What can hang from each mark:
J_213: J_626
J_505: J_65 J_175
J_175: J_505 J_604 J_626
J_632: J_213 J_525
J_626: J_175 J_213 J_619
J_68: J_505
J_329: J_505
J_65: J_505
J_619: J_626

Every row comes from one small tree of marks. The marks that hang from a mark follow it in brackets, in the order of their numbers. Every link used is in the known rows. Which tree was each row made from?
(in the rows, 128 means zero)
Known rows:
J_65{J_505{J_175}}: [126  98  56 112 122 150 114 112 106 126 119  88 153 203 106 104 127 132
  51 170  92]
J_619{J_626{J_175 J_213}}: [ 81 120  65 144  97 138 148 162 114  88 136  66 164 161 118 147 118 156
  53 129 101]
J_632{J_213{J_626{J_175{J_505 J_604} J_619}} J_525}: [ 79 100  65 170  73 114 122 179 118 106 113 119 150 170 139 153 126 121
  65 120 105]
J_213{J_626{J_175{J_505 J_604} J_619}}: [109 112  73 150  87 153 117 132 126 124 133 113 143 165 142 108 140 117
  62 103 124]
J_213{J_626{J_175{J_505{J_65} J_604} J_619}}: [116 107  74 142  92 145 113 133 122 124 136 130 147 164 139  95 141 108
  63 107 126]
J_213{J_626{J_175{J_604}}}: [ 95 124  68 140  82 161 129 135 118 117 140 110 140 169 133 118 123 125
  62 116 109]
J_329{J_505}: [122 139  65  99 110 131 119 120 108 124 135  81 139 182 107 152 130 150
  60 161 110]
J_213{J_626{J_175 J_619}}: [ 99 139  63 152  87 117 129 155 120 114 138 107 146 159 129 146 133 125
  70 100 107]
J_632{J_525}: [ 95 109  55 121 104  84 130 163 100 111 122  99 146 188 111 188 119 140
  69 172 106]
J_626{J_175{J_604} J_213 J_619}: [100  91  91 165  97 122 115 164 119 112 129  92 138 156 133 122 120 136
  68 115 119]
J_65{J_505{J_175{J_626}}}: [119 115  51 118 115 133 111 116 120 123 123  92 150 194 112 105 133 126
  54 156  83]
J_65{J_505}: [121 112  51 118 119 134 115 122 103 128 127  85 166 196 106 145 128 130
  49 167 102]
J_213{J_626}: [ 96 160  49 120  84 131 135 151 113 118 139  90 151 174 118 142 129 134
  61 136  99]
J_626{J_175 J_213 J_619}: [ 98 114  82 162 108 100 124 172 115 106 127  90 153 152 124 151 122 139
  73 119 112]
J_68{J_505{J_65 J_175{J_604 J_626{J_213}}}}: [129 130  68  98 114 141 108 125 116 122 131 131 118 180 122  68 134 116
  60 171  86]
J_65{J_505{J_175{J_604 J_626{J_619}}}}: [125  95  61 129 103 134  99 116 126 129 126  90 134 192 121  84 136 122
  53 140  92]
J_329{J_505{J_65 J_175{J_604 J_626{J_213 J_619}}}}: [132 121  81 102 103 120  99 126 124 120 135 101 115 170 120  65 138 138
  63 141 100]
J_68{J_505}: [124 146  55 105 119 135 123 127 104 125 131 109 139 186 112 157 132 128
  58 178  99]
J_68{J_505{J_65 J_175{J_626}}}: [134 144  57  92 124 122 112 122 113 120 131 142 129 183 113  98 140 112
  65 173  81]
J_626{J_175{J_505 J_604} J_213 J_619}: [109  81  93 159 109 145 109 145 123 118 120  98 149 161 141 104 131 128
  63 123 134]
J_626{J_175{J_505{J_65} J_604} J_213}: [111  81  90 132 121 166 113 131 111 117 124 121 161 169 132  83 122 122
  60 152 130]
J_175{J_505{J_65} J_604 J_626{J_213 J_619}}: [118 116  73 126  98 107  93 147 135 126 132 111 148 161 139  75 149 111
  60 132 120]

Which tree is each row?
[122 106  68  98 101 120 104 130 119 117 137 131 126 182 118  58 132 114
  68 151  88] -> J_505{J_65 J_175{J_604 J_626}}
[114  76  80 133 114 174 113 110 116 122 126 121 153 180 133 113 128 117
  61 146 130] -> J_626{J_175{J_505 J_604}}
[105 102  62 123 114 148 135 131 112  99 135 105 174 172 119 130 134 131
  53 137 116] -> J_619{J_626{J_175{J_505{J_65}}}}
[106 130  65 148  96 136 124 140 124 120 131 113 156 162 135 132 141 119
  66 106 119] -> J_213{J_626{J_175{J_505} J_619}}
[113 111  72 105  99 120 107 144 120 114 134 118 128 174 120  48 128 123
  66 152  86] -> J_505{J_65 J_175{J_604 J_626{J_213}}}
[ 89  93  74 141  97 174 136 140 120  98 130  72 162 166 131 108 125 147
  44 132 119] -> J_619{J_626{J_175{J_505 J_604} J_213}}
[118 142  52 102 118 102 107 129 126 123 133 130 170 173 122 118 150 107
  66 155 108] -> J_175{J_505{J_65} J_626}
[124  71  83 122 122 165 107 111 110 123 129 142 156 180 130  98 131 108
  63 150 132] -> J_626{J_175{J_505{J_65} J_604}}
[118 109  75 116  96 101 101 153 124 116 134 117 123 169 123  52 134 121
  69 136  90] -> J_505{J_65 J_175{J_604 J_626{J_213 J_619}}}
[136 125  65  93 115 139 105 114 116 125 134 142 116 186 121  74 138 110
  61 170  87] -> J_68{J_505{J_65 J_175{J_604 J_626}}}
[111 119  69 112 103 132 100 135 130 124 132 113 154 169 135  71 141 113
  56 151 116] -> J_175{J_505{J_65} J_604 J_626{J_213}}
[118  99  65 134 102 135 102 126 126 126 122  79 136 186 123  78 133 130
  51 141  91] -> J_65{J_505{J_175{J_604 J_626{J_213 J_619}}}}
[102 119  71 155  78 136 121 147 123 119 140 108 135 161 136 123 131 122
  65  97 113] -> J_213{J_626{J_175{J_604} J_619}}
[122  72  86 150 110 142 104 124 123 125 125 119 145 171 137 119 138 114
  66 121 136] -> J_626{J_175{J_505 J_604} J_619}
[125 137  56 116 114  77 100 141 131 124 133 127 164 165 125 124 158 104
  70 136 112] -> J_175{J_505{J_65} J_626{J_619}}
[109 135  59 123  96  93 115 147 130 114 128  97 131 174 118 115 138 130
  74 132  82] -> J_505{J_175{J_626{J_619}}}
[113  81  85 155  98 121 110 143 118 119 135 112 135 167 130 136 128 122
  70 113 120] -> J_626{J_175{J_604} J_619}
[ 92  95  86 147 102 154 124 149 112 110 129  94 145 165 129 117 110 139
  63 140 115] -> J_626{J_175{J_604} J_213}
[ 74 136  49 158  68  76 132 202 111 103 118  99 152 172 122 184 124 133
  67 130  86] -> J_632{J_213{J_626{J_619}} J_525}
[ 95 109  68 131 114 148 139 148 113  95 131  87 178 163 121 120 129 142
  50 139 114] -> J_619{J_626{J_175{J_505{J_65}} J_213}}
